What can hang from each mark:
satar: dopiv
zilup: kadag lusad
riti: dopiv
kadag: zilup
lomi: dopiv
dopiv: lomi lusad rete riti
lusad: dopiv zilup

Known rows, with every way that one mark hangs from another:
{dopiv lusad}: [-0.209 -0.988 -0.438 -1.191 -0.557 -1.892  0.008  1.634 -0.421  1.041
 -0.907 -0.222  0.037 -0.052  0.094 -0.575 -2.597 -0.022]
{zilup {lusad {dopiv rete riti}}}: [-0.557 -1.449 -1.666 -0.674  0.318  2.702  0.569 -1.694  0.457  0.605
  1.179  0.797  0.634 -0.824  2.229 -2.117  2.226  1.524]
{dopiv riti}: [-0.279 -1.511 -0.554 -1.956 -0.655 -0.727  0.758  0.738 -1.018 -0.203
 -0.383  0.188  0.853  0.166  0.492  0.335  0.203 -0.089]
{dopiv lomi {lusad zilup} rete riti}: [-1.838 -4.116 -1.584 -4.172 -0.495 -6.025  2.081  1.150 -3.650 -0.276
 -1.899 -0.703  0.294 -0.345  2.350 -1.489  1.621  1.067]
{riti {dopiv lomi {lusad zilup}}}: [-1.350 -1.060 -2.048 -1.906 -1.120 -4.810 -0.227 -1.214 -2.108  0.204
  1.204 -1.181 -0.291  0.145 -0.293 -0.692 -2.767 -0.834]
{zilup {lusad {dopiv rete}}}: [-0.310  0.001 -1.118  1.448  0.956  3.550 -0.253 -2.504  1.488  0.786
  1.728  0.558 -0.166 -1.113  1.777 -2.705  2.123  1.720]
{riti dopiv}: [ 0.041  1.214 -0.624  0.689 -1.492  1.251 -1.028  0.019  0.095  0.184
  1.599 -0.685  0.014  0.456 -0.564  0.213 -1.091 -1.024]
{kadag zilup}: [ 0.318 -0.130 -0.115 -0.296 -0.472  1.302  0.670  0.071  0.356 -0.026
  0.541  0.427 -0.458 -1.503  0.118 -0.067 -1.129  0.347]
{riti {dopiv lomi lusad rete}}: [-1.037 -0.469 -1.049 -1.542 -2.480 -1.164  0.102  2.642 -0.836  0.424
 -0.426 -1.649  0.145  0.100  1.354 -2.427 -1.116 -0.279]
{lusad {dopiv rete riti} {zilup kadag}}: [-0.585 -4.045 -2.513 -0.473 -0.736 -2.133  0.599 -2.089 -0.861 -0.460
  3.204 -0.910 -0.429 -0.805  2.283 -2.091  3.067  1.248]
{lomi {dopiv riti}}: [ 0.193 -1.489 -1.487 -1.427 -2.311 -2.652  1.579 -0.322 -1.261 -0.231
 -0.330  0.423  0.967  0.220 -0.502  2.066 -1.102  1.013]
{kadag {zilup {lusad dopiv}}}: [ 0.109  0.243 -1.712  0.444  0.663  3.816 -0.135 -4.061  2.365  0.881
  3.330  1.374 -0.370 -2.180  0.272 -2.058 -1.906  1.031]
{lusad {dopiv lomi riti} {zilup kadag}}: [-1.095 -4.042 -3.053 -2.856 -0.418 -4.403  0.491 -4.267 -0.498 -1.144
  4.216 -0.761  0.005 -0.510  0.928 -2.586  0.104 -0.106]
{kadag {zilup lusad}}: [ 0.131  0.865 -1.155 -0.254  0.846  3.221  0.004 -1.156  1.601  0.564
  3.125  1.302 -0.390 -2.096 -0.169  0.332 -0.189  0.687]
{dopiv lomi lusad rete riti}: [-1.260 -3.190 -0.975 -4.366 -1.636 -2.935  1.970  3.171 -1.942 -0.020
 -2.506 -0.673  1.034 -0.166  2.370 -2.216  0.275  0.581]
{satar dopiv}: [-0.027  1.360  0.008  0.694 -1.418 -1.842 -0.765 -1.006 -0.369  1.017
  0.119 -0.345 -0.254  0.061 -0.877  1.370 -0.155  1.207]
{satar {dopiv lomi lusad rete riti}}: [-1.274 -1.896 -0.925 -3.614 -2.856 -4.873  1.062  2.168 -2.359  1.033
 -2.042 -0.986  0.708 -0.187  1.575 -0.930  0.181  1.731]
{zilup kadag {lusad {dopiv lomi riti}}}: [-0.757 -1.939 -3.509 -3.146  0.148  0.613 -0.224 -3.315  2.427 -0.220
  6.592  0.046  0.918 -0.961  0.686 -2.911  0.032 -0.203]
{dopiv lomi riti}: [-0.922 -1.842 -0.984 -3.809 -0.700 -2.099  1.239 -0.006 -1.058 -1.028
 -0.250 -0.074  1.115  0.195  0.694 -0.826 -0.024 -0.458]
{zilup kadag {lusad {dopiv lomi rete}}}: [-0.643 -0.747 -2.644 -0.288  0.699  2.306 -0.382 -2.360  2.818 -0.143
  5.827 -0.484 -0.232 -1.508  1.916 -4.049  2.797  0.924]

Rows:
[-1.008 -2.835 -0.976 -2.409 -1.218 -0.562  1.512 -1.282 -0.719 -0.808
 -0.990 -0.398  0.793 -0.155  2.781 -3.764  1.228  0.859] -> {lusad {dopiv lomi rete riti}}
[-0.335 -2.484 -1.842  1.595 -0.039 -1.359 -0.056 -2.525  0.103 -0.219
  3.551 -1.145 -1.196 -0.988  1.891 -2.406  2.868  1.426] -> {lusad {dopiv rete} {zilup kadag}}
[-1.163 -1.424 -1.196 -4.288 -2.575 -5.865  0.558  0.443 -1.846  1.188
 -1.043 -0.670  0.724  0.136  0.030 -0.104 -2.720  0.784] -> {satar {dopiv lomi lusad riti}}
[-0.190 -2.210 -2.198  0.883  0.350 -2.319 -0.684 -4.297  0.659 -0.139
  4.769 -0.716 -1.028 -0.737  0.338 -1.653  0.129  0.524] -> {lusad dopiv {zilup kadag}}
[-1.061 -1.628 -2.969 -1.978 -1.592 -4.869 -0.925 -0.365 -0.580  0.146
  5.220 -1.998 -0.692 -0.312 -0.490 -0.928 -2.119 -1.249] -> {riti {dopiv lomi {lusad {zilup kadag}}}}
[-0.800 -1.496 -2.551 -3.373  0.162  1.721  1.094 -4.023  1.432 -0.122
  3.105  1.312  0.634 -1.907  0.951 -2.704 -1.793  0.604] -> {kadag {zilup {lusad {dopiv lomi riti}}}}
[-0.028 -2.649 -2.929 -0.327 -2.033 -6.673  0.573 -0.793 -0.762  0.710
  3.480 -0.750 -0.724 -0.633 -1.086  1.447 -1.943  1.352] -> {lomi {dopiv {lusad {zilup kadag}}}}
[-0.769 -3.760 -2.092 -1.667 -2.346 -6.569  2.544  0.650 -3.801  0.527
 -2.086 -0.147  0.119 -0.322  1.200  1.412  0.423  2.607] -> {lomi {dopiv {lusad zilup} rete riti}}
[-0.606 -1.616 -0.582 -1.970 -2.860 -3.771  0.740  2.941 -2.443  1.845
 -2.421 -0.788  0.420 -0.225  1.374  0.465  0.213  2.309] -> {satar {dopiv lusad rete riti}}
[-0.471 -3.717 -2.730 -1.161 -0.402 -3.188  0.042 -3.779 -0.412 -0.389
  4.103 -0.527 -0.225 -0.395  0.673 -1.242  0.427  0.263] -> {lusad {dopiv riti} {zilup kadag}}
[-0.897 -0.044 -0.727 -2.211 -1.868 -4.930 -0.176 -0.116 -0.843  1.405
 -0.619 -0.856 -0.014  0.035 -0.627 -0.379 -2.968  0.957] -> {satar {dopiv lomi lusad}}
[-0.465 -1.103 -0.980 -2.617 -2.484 -4.703  0.149  1.175 -1.810  1.931
 -1.296 -0.402  0.466  0.214 -0.295  1.167 -2.577  1.138] -> {satar {dopiv lusad riti}}
[-0.011 -0.088 -1.335  1.046  0.416  4.603  0.434 -2.422  1.946  0.727
  2.212  0.980 -0.685 -2.544  1.812 -2.624  1.002  2.070] -> {kadag {zilup {lusad {dopiv rete}}}}
[-1.544 -2.655 -1.010 -2.040  0.062 -5.147  1.349  0.308 -2.680 -0.079
 -1.458 -0.793 -0.516 -0.616  1.892 -1.950  1.335  1.205] -> {dopiv lomi {lusad zilup} rete}
[ 0.166 -0.089 -2.518  0.640  0.943  2.661 -1.459 -3.261  3.467  0.735
  6.668  0.052 -0.116 -1.158  0.087 -2.261 -0.073  0.308] -> {zilup kadag {lusad dopiv}}
[-1.269 -1.786 -2.060 -2.329  0.272  1.440  1.097 -2.301  0.553 -0.196
  1.410  0.531  0.914 -0.849  2.531 -3.438  2.177  1.283] -> {zilup {lusad {dopiv lomi rete riti}}}
[-0.764  0.583 -0.826 -0.201 -1.784  0.824 -0.111  1.158 -0.472 -0.701
  0.512 -1.356  0.011  0.023  1.433 -1.829  1.633 -0.401] -> {riti {dopiv lomi rete}}
[-0.050 -2.535 -1.861 -2.645 -3.076 -4.567  1.745  1.131 -1.593  0.926
 -1.333  0.226  1.034  0.257 -0.277  1.435 -3.498  1.042] -> {lomi {dopiv lusad riti}}
[-0.762 -0.621 -0.909 -0.178 -1.017 -6.753 -0.465 -1.572 -2.528  1.937
 -0.324 -0.447 -0.965 -0.206 -0.924  1.507 -1.575  1.708] -> {satar {dopiv {lusad zilup}}}
[-0.490 -1.774 -2.573  0.590 -1.995 -2.761 -0.928  2.027 -0.951  0.796
  3.651 -2.131 -1.193 -0.643  1.033 -0.829  1.067  0.087] -> {riti {dopiv {lusad {zilup kadag}} rete}}
[-1.533 -1.484 -1.777 -1.231 -1.590 -3.927  0.203  0.440 -2.577  0.115
 -0.010 -1.523 -0.550 -0.131  1.299 -1.603  0.432  0.159] -> {riti {dopiv lomi {lusad zilup} rete}}
[ 0.065 -1.445 -0.974  0.208 -2.628 -2.760  1.527  2.412 -1.141  1.018
 -2.106 -0.413  0.119 -0.337  0.839  0.167 -0.931  2.188] -> {lomi {dopiv lusad rete}}
